In the rows, zero is written as 128.
Known rows, with every way that one mark hangs from another:
sase{bopu{vanug{gozun}} pena{vavi}}: [ 89  32  96 136 147 146 178  83 108 142 106 150 152 151 110 135  69 133
  98 138 146 149 165 154 132 123 135 126 124 160 148 162 123]
ladu{koriki}: [147 152 114 131 128 145 139 126 134 120 140 116 137 128 107 142 122 101
 109 129 144 118 129 154 116 138 127  89 127 128 107 135 119]
gozun{vanug{bopu{ladu vavi}}}: [121  88 129 131 164 143 186 159 100 135 121 142 132 127 141 125 108 133
  98 145  85 160 165 162 141  98 127 168 114 149 110 148 102]
vavi{duga}: [148  90 127 124 113 118 119 135 107 107 131 110 134 148  89 141 155 138
 129 129 118 164 126 107 126 122 141 130 128 104 124 124 139]
vavi{duga{gukop}}: [153 102 128 128 104 124 119 128 115 104 150 120 121 164  88 124 158 149
 132 122 128 156 133 118 108 118 143 109 125 108 129 132 109]
vavi{duga{beposi gukop}}: [160 102 140 115  75 122 116 130 134 103 146 128 110 179  71 101 145 151
 124 100 121 158 130 115 109 112 142 109 124 117 119 122 119]
tevesi{duketo{ladu{koriki} lufe}}: [146 168 132 140 135 130 115 124 134 113 149 100 174 128 149 123 140 127
 103 101 109  96 129 155 107 118 143  89 114 142 102  99  48]
bopu{vanug vavi}: [108  86 116 129 152 164 180 129 121 112 125 156 127 133 136 141 138 157
  98 123 159 134 137 131 103 144 127 142 118 162 102 180 139]
sase{bopu{ladu}}: [121  97 115 133 144 128 136 115  87 122 131 138 141 137 126 120  77 117
 110 145 106 171 143 136 134 129 129 120 141 166 140 133 104]
pena{sase vavi}: [132 137 129 110 120 166 174 117 151 125 100 143 142 118 116 137  93 126
 120 163 155 118 156 127 121 121 134 151 110 140 127 155 142]
bopu{ladu{koriki} vanug vavi}: [112  93 104 126 162 173 192 124  91  92 143 151 134 145 137 146 121 149
  72 139 166 156 144 141 101 160 116 117 118 188  80 197 116]
vanug{bopu{ladu vavi} gozun}: [105  37 132 161 161 108 174 139  94 148 121 141 122 158 160 141 117 137
  94 131 112 152 154 166 127  97 121 153 138 167 119 157  75]
vanug{bopu{vavi{duga}}}: [133  69 123 159 129 119 163 150 105 130 112 148 137 141  94 152 143 136
  94 147 113 165 133 156 125 109 136 135 138 140 130 147 104]
sase{bopu}: [129 111 113 135 135 132 134 118 113 131 122 134 143 127 110 127  87 109
 117 139 112 149 135 143 128 125 136 112 141 144 143 126 115]
sase{pena}: [ 96 104 119 139 132 110 140 105 118 130 116 134 146 133 107 131 117 136
 111 131 142 132 134 129 150 145 130 129 130 140 135 129 112]
sase{bopu pena{vavi{duga{gukop}}}}: [106  66 100 140 111 124 163  93 101 119 105 147 150 159  61 129  71 141
 106 152 135 184 159 143 129 121 147 109 134 142 159 153  98]
gozun{vanug}: [134 123 131 107 146 147 156 145 128 129 128 116 126 115 138 120 122 127
 133 128  96 127 153 137 138 105 132 155 106 111 113 125 140]
vanug{bopu}: [135 106 126 154 137 124 135 139 125 157 121 148 145 132 115 135 133 115
 107 145 115 128 126 168 139 110 133 123 134 131 145 115 102]
sase{bopu{vanug{gozun} vavi} pena}: [ 77  21 102 149 168 137 194  87  99 128 110 150 151 144 116 142  83 140
  82 124 147 149 162 150 129 136 133 133 133 174 126 167 105]
vanug{bopu{ladu{koriki} vavi} gozun}: [118  50 121 163 162 121 182 135 100 145 129 133 129 158 147 151 110 121
  84 134 120 143 154 184 119 103 120 131 136 168 106 161  70]
pena{sase{bopu{ladu}} vavi{duga}}: [141  80 118 110 121 157 174 114 102 103 106 136 156 143  85 142  78 130
 106 176 126 180 166 122 124 120 145 146 122 153 131 156 132]
duketo{ladu}: [124 140 128 132 132 119 100 120 109 127 143 130 140 141 132 126 125 131
 126 121 105 135 142 105 133 128 153 118 116 136 128 113  97]
duketo{ladu lufe}: [123 155 139 149 147 111 104 125 127 130 135 122 163 151 150 146 142 137
 118 116 100 136 163 125 114 119 150 117  98 140 121  94  74]
gozun{vanug{bopu{ladu{koriki} vavi}}}: [132 100 122 130 163 154 195 158 102 128 126 135 140 125 133 133 105 121
  89 150  94 156 165 177 135 104 126 150 114 149 103 151  98]
duga{vavi}: [132 131 108 117 132 141 111 132 133 150 123 144 111 151 123 118 113 131
 124 118 130 152 137 121 118 138 102 141 124 142 121 120 133]
tevesi{duketo{lufe}}: [137 145 142 137 129 131 130 130 143 116 132 107 160 116 156 117 147 137
 116 107 119 100 120 158 108 111 121 122 127 135 118 106  81]
duga{beposi gukop}: [143 147 144 120  80 133 125 122 161 124 149 151  98 167 104  78 115 145
 123  92 130 127 135 135 107 111 128 100 121 139 121 128 102]

Rows:
[147 106 130 106 107 157 165 121 133 106 103 130 145 136  86 148 118 134
 120 162 143 144 154 113 118 117 141 152 111 121 124 153 152] : pena{sase vavi{duga}}
[146 146 125 105  86 148 107 128 166 146 147 166  82 186  99  65  98 150
 116  82 132 148 142 126  97 121 103 112 118 156 116 118 110] : duga{beposi gukop vavi}
[110   4 123 125 160 141 178 128  72  91 139 129 119 178 145 148 151 179
  94 118 140 174 156 112 102 131 125 160 121 164  89 190 124] : bopu{ladu vanug{gozun} vavi{duga}}
[ 95  35 124 126 173 151 186 122  92 110 136 143 118 162 178 136 126 169
  96 115 149 152 157 127 106 136 115 161 120 183  90 192 117] : bopu{ladu vanug{gozun} vavi}
[114  45 124 117 162 144 141 114  94 125 151 128 126 165 174 125 136 150
 112 109 139 132 145 128 123 135 117 147 116 156 105 153 128] : bopu{ladu vanug{gozun}}
[ 83  50  93 131 145 148 177  89  80 126 111 165 160 150 109 127  57 144
  86 162 143 181 161 145 138 143 133 125 125 187 146 168 113] : sase{bopu{ladu vanug} pena{vavi}}
[130  63 112 115 163 156 153 111  98 117 161 118 132 167 158 137 134 130
  96 114 149 121 144 150 115 142 117 113 116 155  91 156 119] : bopu{ladu{koriki} vanug{gozun}}
[136  79 126 117 163 172 162  97 136 129 127 132 164 128 125 134 104 110
 102 132 138 101 151 142 124 133 138 140 122 148 120 127 131] : pena{sase{bopu{vanug{gozun}}}}
[133 151 140 138 136 119 107 126 131 119 146 109 167 129 159 115 143 144
 112 103 101 106 131 140 115 114 142 113 118 141 115  97  55] : tevesi{duketo{ladu lufe}}
[135 103 125 129 136 158 180 110 130 101 123 141 152 130  86 135 100 128
  99 144 136 147 159 132 110 126 146 133 130 155 121 149 103] : pena{sase{bopu{vavi{duga{gukop}}}}}
[147  91 119 112 116 163 174 113 123 109  98 134 157 135  72 146  85 120
 110 170 130 161 161 125 115 115 149 140 121 134 138 151 142] : pena{sase{bopu} vavi{duga}}
[134  71 129 130 156 139 182 162  88 125 122 136 134 138 121 135 124 140
  99 149  82 173 163 151 140  99 133 170 116 139 110 142 110] : gozun{vanug{bopu{ladu vavi{duga}}}}
[136  96 130 123 157 141 158 153 100 145 131 135 137 128 137 117 116 123
 109 144  80 147 158 165 152  98 130 157 113 134 120 123 108] : gozun{vanug{bopu{ladu}}}
[148 101 120 115 109 167 174 106 130 107 116 143 149 147  67 133  85 133
 113 164 136 158 166 133 102 110 151 127 118 136 139 157 119] : pena{sase{bopu} vavi{duga{gukop}}}
[112  86 123 159 148 122 167 146  95 135 115 163 137 139 133 135 112 139
  86 155 118 167 140 159 130 118 127 140 138 174 127 154  81] : vanug{bopu{ladu vavi}}
[136  95 126 127 140 154 177 114 124 103 110 137 157 121  88 147  97 122
  97 154 128 148 151 126 122 131 143 144 133 155 118 143 125] : pena{sase{bopu{vavi{duga}}}}
[137 169 130 150 146 126 116 121 130 124 145 113 167 150 135 157 136 118
 103 118 112 127 161 142 105 126 151  89  97 140 105 105  68] : duketo{ladu{koriki} lufe}
[109  54 111 128 172 161 197 120  92 103 147 133 120 161 160 149 122 147
  81 119 160 143 156 150  97 142 111 129 117 182  76 199 110] : bopu{ladu{koriki} vanug{gozun} vavi}
[150  71 112 106 125 183 178 108 120 106 106 144 162 140  73 148  98 126
 103 168 143 157 160 126 110 123 148 138 112 138 130 160 155] : pena{sase{bopu{vanug}} vavi{duga}}
[119  18 126 127 149 146 178 129 105 104 131 124 119 165 127 155 163 164
 105 109 145 149 149 120  97 125 130 154 119 136  93 177 142] : bopu{vanug{gozun} vavi{duga}}
[ 97  62  99 139 154 141 155  85 101 132 119 152 167 133  96 127  95 124
  91 138 140 144 141 147 147 151 139 112 131 160 143 135 118] : sase{bopu{vanug} pena}
[ 70  64 103 154 152 114 183  99  75 112 108 158 152 135 109 133  54 143
  81 156 128 192 158 137 143 148 132 134 145 198 134 164  82] : sase{bopu{ladu vavi} pena}
[123  54 118 126 141 154 173 136 104  96 126 142 131 150 106 154 160 163
  98 124 148 159 137 115  98 141 133 141 119 145 101 175 151] : bopu{vanug vavi{duga}}
